Each row comes from the steps of one path. Every step used is in the known rows, and no mark comes twice. Write the path behind each row, first mark first.
Known rows
R, V: [ 1.735,  0.173, -3.971,  0.438,  0.365,  2.080, -5.345,  0.300,  0.611,
 -1.547,  0.770,  2.988,  2.595, -0.612, -3.863,  0.359, -1.625,  1.581,
 -1.966, -3.453]
R, U, X, V: [ 2.936,  2.033, -3.480,  0.738, -0.285,  2.970, -5.172, -0.717,  1.407,
  0.272,  1.229,  3.872,  2.941, -0.538, -3.149,  0.855, -1.704,  1.304,
 -5.138, -4.648]
V, R, U, L: [ 3.022,  1.180, -3.431,  0.292, -0.611,  2.625, -3.884,  0.249, -0.385,
 -1.725,  2.269,  3.759,  3.678, -0.289, -5.805, -0.842, -1.922,  0.839,
 -6.047, -3.427]
L, U, R: [ 2.433,  1.199, -1.864,  0.728, -1.460,  2.725, -2.999,  2.056, -0.631,
 -0.632,  0.459,  2.289,  4.372, -0.211, -4.445, -0.308, -0.916,  1.509,
 -2.705, -3.731]
V, R: [ 2.938, -1.658, -3.930,  1.885, -1.397,  0.999, -5.140, -0.185, -2.137,
 -1.550, -0.370,  3.628,  4.338, -0.755, -5.336,  0.011, -1.428,  0.682,
 -2.752, -2.409]
U, X, V: [ 2.381, -0.779, -4.193,  2.575, -1.328,  3.529, -5.856, -1.351, -0.055,
  0.398, -0.498,  3.183,  3.676, -0.745, -2.903,  0.501, -0.835,  1.657,
 -3.611, -4.320]
H, U, X: [ 3.025, -0.113, -2.314,  0.559,  0.561,  2.398, -3.242, -1.366,  0.364,
  1.793, -1.264,  2.969,  3.671, -2.389, -4.602,  0.224,  0.523,  1.683,
 -4.972, -2.097]
H, U: [ 1.781, -0.823, -2.391, -0.538, -1.053,  1.787, -3.546,  0.357, -0.358,
  0.857, -0.445,  3.492,  2.211, -1.770, -4.396, -0.632, -0.471,  1.599,
 -3.363, -0.957]
L, U, X, V, R: [ 4.098,  1.501, -2.259,  0.840, -1.051,  4.313, -6.782, -0.984, -0.536,
 -0.892,  0.185,  4.836,  5.462,  0.838, -5.225,  0.581, -1.526, -0.741,
 -3.603, -4.927]
L, U, X, V: [ 2.000,  1.368, -1.966,  0.550, -0.901,  4.729, -6.337,  0.153,  0.705,
  0.507,  0.222,  3.580,  3.973,  0.377, -3.347,  0.692, -1.056,  1.002,
 -3.072, -4.517]
H, U, X, V, R: [ 5.346,  0.238, -3.231,  0.642, -1.436,  3.256, -5.257, -2.953, -0.715,
  0.068, -0.832,  5.677,  4.528, -0.922, -5.671, -0.330, -0.666, -1.050,
 -5.445, -3.784]
H, V, R, U, X: [ 5.040,  2.093, -4.676, -0.211,  1.795,  2.393, -4.100, -2.638,  0.573,
 -0.243,  0.270,  5.413,  5.141, -2.299, -7.412,  0.903, -1.000, -0.729,
 -6.250, -3.256]
L, U: [ 0.563,  0.413, -1.369, -0.388, -0.709,  2.719, -5.159,  2.329, -0.227,
  0.027,  0.588,  2.632,  3.130, -0.097, -3.876,  0.338, -1.261,  1.826,
 -1.487, -2.089]
V, R, M, H, U, L: [ 4.169,  2.557, -3.215,  0.010, -1.349,  2.193, -3.330, -0.791, -0.167,
 -0.299,  0.830,  6.340,  5.419, -1.584, -5.234, -1.872, -2.962, -4.645,
 -5.861, -2.838]
U, R, V, X: [ 4.754,  0.611, -4.150,  2.288,  0.570,  2.620, -4.349, -2.403,  0.199,
 -1.869,  0.398,  3.272,  5.110, -0.490, -6.569, -0.096, -1.104,  0.159,
 -3.823, -5.582]
X, V, R: [ 3.113, -1.521, -4.467,  1.794, -3.206,  2.341, -6.616, -0.698, -1.923,
 -1.894,  0.103,  5.060,  3.706,  0.244, -4.569, -0.483, -2.182, -0.176,
 -2.514, -3.658]
X, V, R, M: [ 3.464, -0.071, -4.336,  2.016, -2.446,  1.477, -5.860, -0.740, -1.804,
 -2.691,  0.663,  5.668,  4.556,  0.229, -3.613, -0.435, -3.456, -2.499,
 -2.765, -4.512]
H, V, R, M, L: [ 2.146, -0.050, -4.998,  0.771,  0.668,  0.961, -6.022, -1.791, -0.540,
 -1.868, -0.155,  6.950,  5.319, -2.677, -7.502,  0.152, -3.972, -4.097,
 -4.667, -2.094]
M, R, U: [ 2.619,  2.357, -4.682, -0.822,  0.463, -0.795, -3.915,  1.173,  0.733,
 -0.349,  1.712,  4.125,  3.033, -1.357, -5.039,  1.743, -2.347,  0.049,
 -5.182, -2.455]

Which path is each row?
[ 3.852,  3.089, -5.330, -1.379, -0.575,  3.440, -4.488, -1.003,  1.212,
 -0.143,  1.808,  6.874,  4.654, -1.894, -7.119, -1.089, -2.765, -2.913,
 -6.250, -2.801]
M, H, V, R, U, L
[ 3.710,  0.920, -4.459,  1.479, -0.461,  1.998, -3.346,  0.016,  0.209,
 -2.149,  0.612,  2.568,  3.843, -0.665, -4.491, -0.310, -1.268,  1.217,
 -3.188, -5.058]
U, R, V
[ 4.706,  1.914, -3.257,  1.106,  1.260,  1.068, -4.141, -1.372, -0.005,
 -0.764,  0.650,  3.732,  5.008, -1.092, -5.675,  1.193, -1.246,  0.334,
 -5.923, -3.824]
V, R, U, X
[ 3.358,  0.813, -4.133,  3.072, -0.048,  1.709, -7.194, -2.717, -0.224,
 -1.753, -0.063,  6.229,  6.167, -1.020, -5.339,  0.836, -4.082, -3.899,
 -5.860, -4.994]
U, X, V, R, M, L
[ 2.812, -0.152, -3.570,  1.168,  1.324,  2.697, -6.309, -2.046,  0.631,
 -1.315,  0.465,  3.690,  3.925, -0.415, -6.031,  0.564, -1.548,  0.430,
 -2.610, -3.955]
R, V, X
[ 0.897,  1.020, -3.049,  0.116, -0.515,  3.015, -3.441,  1.374,  0.791,
 -0.305,  2.197,  2.469,  2.195, -0.713, -3.890, -0.707, -1.552,  2.685,
 -5.408, -3.041]
R, U, L
[ 3.936,  1.414, -2.735,  0.846, -1.121,  0.798, -0.774,  0.035, -0.649,
 -0.479, -0.067,  3.748,  4.221, -1.929, -3.976, -1.231, -1.331, -1.074,
 -4.738, -3.436]
H, U, R, M
[ 3.146, -0.191, -3.750,  2.207, -0.705,  0.182, -4.300, -0.246, -2.026,
 -2.336,  0.138,  4.211,  5.111, -0.794, -4.403,  0.012, -2.736, -1.635,
 -2.957, -3.219]
V, R, M
[ 2.036,  2.429, -2.904, -0.273, -1.286,  2.633, -2.872,  0.300,  1.036,
  1.144,  0.805,  5.039,  3.941, -2.050, -3.311, -1.742, -2.573, -2.829,
 -5.299, -2.392]
R, M, H, U, L
[ 2.197, -0.060, -4.294,  1.946, -1.729,  1.150, -7.577, -1.092, -0.996,
 -2.680,  0.758,  6.726,  4.628, -0.501, -5.134,  0.006, -5.038, -3.969,
 -4.190, -3.921]
X, V, R, M, L
[ 3.299,  1.363, -4.036,  0.188, -2.343,  3.812, -5.340, -0.313, -0.282,
 -2.095,  2.681,  5.153,  3.111,  0.785, -5.039, -1.310, -2.761, -0.086,
 -5.862, -4.711]
X, V, R, U, L
[ 4.651,  1.845, -3.273, -0.623, -0.226,  2.280, -2.221, -0.548,  0.746,
 -1.096,  0.449,  3.803,  3.148, -1.300, -5.449, -0.999, -0.645,  0.281,
 -4.356, -4.113]
H, U, R, V
[ 3.149,  2.979, -2.750, -0.208,  2.762,  2.757, -6.109, -2.068,  0.922,
 -0.876, -0.079,  6.800,  7.119, -2.220, -8.087,  1.250, -3.249, -4.767,
 -5.778, -3.346]
H, V, R, M, L, U, X
[ 3.481,  1.257, -3.285,  0.025, -0.351,  0.568, -4.306,  0.368, -0.734,
 -1.614,  1.533,  4.265,  3.588, -0.545, -5.503,  0.362, -2.216,  0.377,
 -4.194, -2.717]
V, R, U
[ 3.488, -0.127, -5.213,  0.830, -0.142,  1.271, -4.385, -1.489, -1.333,
 -1.915, -0.283,  5.871,  5.206, -2.028, -6.027, -0.209, -2.452, -2.697,
 -3.235, -2.664]
H, V, R, M
[ 6.083,  3.540, -3.448, -0.254,  0.234,  2.617, -3.828, -2.923,  1.731,
  0.236,  0.321,  5.942,  5.271, -1.563, -7.169, -0.886, -1.706, -3.358,
 -4.978, -4.472]
M, H, U, R, V, X
[ 2.580, -0.017, -5.165,  0.702, -0.188,  3.038, -6.322, -2.651,  0.635,
  1.674, -0.930,  6.089,  5.109, -2.595, -6.930, -0.099, -1.662, -2.296,
 -3.004, -1.847]
M, H, V, X
[ 1.883,  2.173, -2.010, -0.097, -1.164,  2.306, -7.890,  0.384, -0.294,
 -2.655,  1.684,  7.143,  4.904,  0.606, -5.566,  0.209, -5.339, -4.608,
 -3.614, -4.086]
X, V, R, M, L, U
[ 3.685,  1.743, -4.304,  1.789, -1.325, -0.109, -4.944, -0.243, -1.028,
 -1.296,  0.282,  5.681,  5.967, -1.283, -4.044,  0.001, -3.794, -4.233,
 -2.848, -3.084]
V, R, M, H
[ 3.973,  1.833, -4.908,  1.731, -3.018,  1.354, -6.480, -0.750, -0.905,
 -1.586,  0.767,  7.078,  5.365, -0.206, -3.389, -0.452, -4.596, -5.072,
 -2.729, -4.385]
X, V, R, M, H
[ 3.703, -0.128, -2.899,  0.575, -1.884,  1.709, -1.564,  0.088, -0.823,
  0.324, -0.605,  3.148,  3.400, -1.884, -4.920, -1.203, -0.055,  1.216,
 -4.517, -2.629]
H, U, R
